Each row comes from the steps of one walk. Every step used is in the known rows, and no mark comes twice. Write the walk behind each row, first mark first.
In the rows, 128 means zero.
Known rows:
papefuz, verib: [123 133 109 115 159 116 142 122 128 159 137 123 137 169 115 116 158 130]
verib, mefog, rison: [117 127 143 107 130 134 137 109 110 156 108 144  98 216 131 127 160 105]
verib, mefog, rison, zamav, tavekol: [100 108 158 104 124 136 152 115 101 164 108 117  81 228 119 127 122  82]
papefuz, verib, mefog, rison: [115 122 115  99 153 128 138 117 120 176 107 147 111 247 130 103 176 127]
papefuz, verib, mefog, rison, zamav, tavekol, sesubut: [ 94 112 115  94 133 129 122 125 101 150 109 123  93 252 130  95 151 115]
papefuz, tavekol, zamav, rison, mefog: [147 132 127 126 132 128 147 142 107 162 144 119  90 172 164 114 143  77]
tavekol, zamav, rison, papefuz: [149 115 129 126 134 129 139  97 107 148 153 127  61 146 156 193 153  81]
mefog, rison, papefuz, tavekol: [137 119 126 110 132 137 166 115 122 143 119 142  94 201 134 125 152 114]
verib, mefog: [114 128 147 113 138 122 135 127 107 153 127 130  98 164 124 125 147 104]
zamav, tavekol: [113 140 139 125 123 123 153 137 118 150 136 113 117 148  98 176 111  99]
tavekol, zamav, rison, mefog, verib: [154 136 144 114 121 138 132 100 116 158 137 137  92  97 162 157 157  70]
rison, papefuz: [133 124 142 115 137 130 152 103 113 130 144 120  93 127 121 159 142 105]
zamav, rison, mefog, verib: [134 143 154 110 130 143 137 105 109 154 125 137  91 100 143 148 145  79]
tavekol, papefuz, verib, mefog, rison, zamav: [ 73 100 116  97 151 122 161 100 103 164 122 109  99 239 151  60 178 119]
papefuz, rison: [124 133 124 120 151 120 130 106 119 143 142 117 149 143 114 108 154 124]
tavekol, papefuz, rison, mefog: [ 96 140 130 115 138 122 156 107  99 132 156  83 147 126 135  79 155 116]
rison, zamav: [119 114 147 118 142 124 146 100 107 135 143  97 112 136 121 103 134  93]
papefuz, rison, mefog: [133 141 139 113 148 131 137 109 106 139 145 102 148 134 121  86 146 109]
rison, mefog, verib: [140 145 157 104 125 139 145 105 121 142 129 129 123  78 127 124 146  94]

Which walk is each row?
[138 124 112 133 136 118 140 140 119 167 140 135  93 180 157 136 150  92]
papefuz, tavekol, zamav, rison
[ 78 123 107 101 144 121 156 115 113 168 119 130 110 239 144  96 184 133]
tavekol, papefuz, verib, mefog, rison
[ 69 113 111 118 143 110 176 126 111 159 149  78 118 173 118 111 129 114]
rison, zamav, tavekol, papefuz, verib
[ 82 111 124 118 149 112 153  90 100 133 156  78 138 135 134  65 156 116]
tavekol, papefuz, rison, zamav
[127 109 136 101 133 137 158 127 112 158 108 155  69 230 143 110 157 110]
verib, mefog, rison, papefuz, tavekol
[122 109 124  99 162 124 145 120 112 166 130 135  79 186 130 122 165 125]
rison, papefuz, verib, mefog
[135 119 111 102 152 136 156  93 126 152 124 136 105 210 127 137 170 128]
mefog, rison, papefuz, verib
[ 59 104 122 108 144 110 169 138 101 175 137  89  92 201 127  95 135 111]
rison, zamav, tavekol, papefuz, verib, mefog
[ 71 112 108 110 134 121 178 110 114 162 131  91 118 225 123 111 142 115]
mefog, rison, zamav, tavekol, papefuz, verib
[ 66 126 110 105 130 121 167 136 114 180 116 124 104 251 127 133 156 125]
zamav, tavekol, papefuz, verib, mefog, rison
[154 131 133 115 123 134 144 129 122 170 130 147  91 121 169 121 155  78]
papefuz, tavekol, zamav, rison, mefog, verib
[147 110 101 119 157 123 140 106 118 167 149 131  73 178 156 170 171 104]
tavekol, zamav, rison, papefuz, verib
[104 121 123 115 130 121 115 116  98 116 144  93 131 149 114  99 130 112]
papefuz, rison, zamav, tavekol, sesubut
[127 144 149 120 139 137 140 118  94 149 137 110  90 149 138 142 133  78]
zamav, rison, mefog
[102 140 134 104 128 129 152  94 113 138 144 111 148  74 141  85 168 116]
tavekol, papefuz, rison, mefog, verib
[158 111 117 114 124 132 162 111 128 147 132 140  94 200 153 132 163 104]
mefog, rison, papefuz, tavekol, zamav
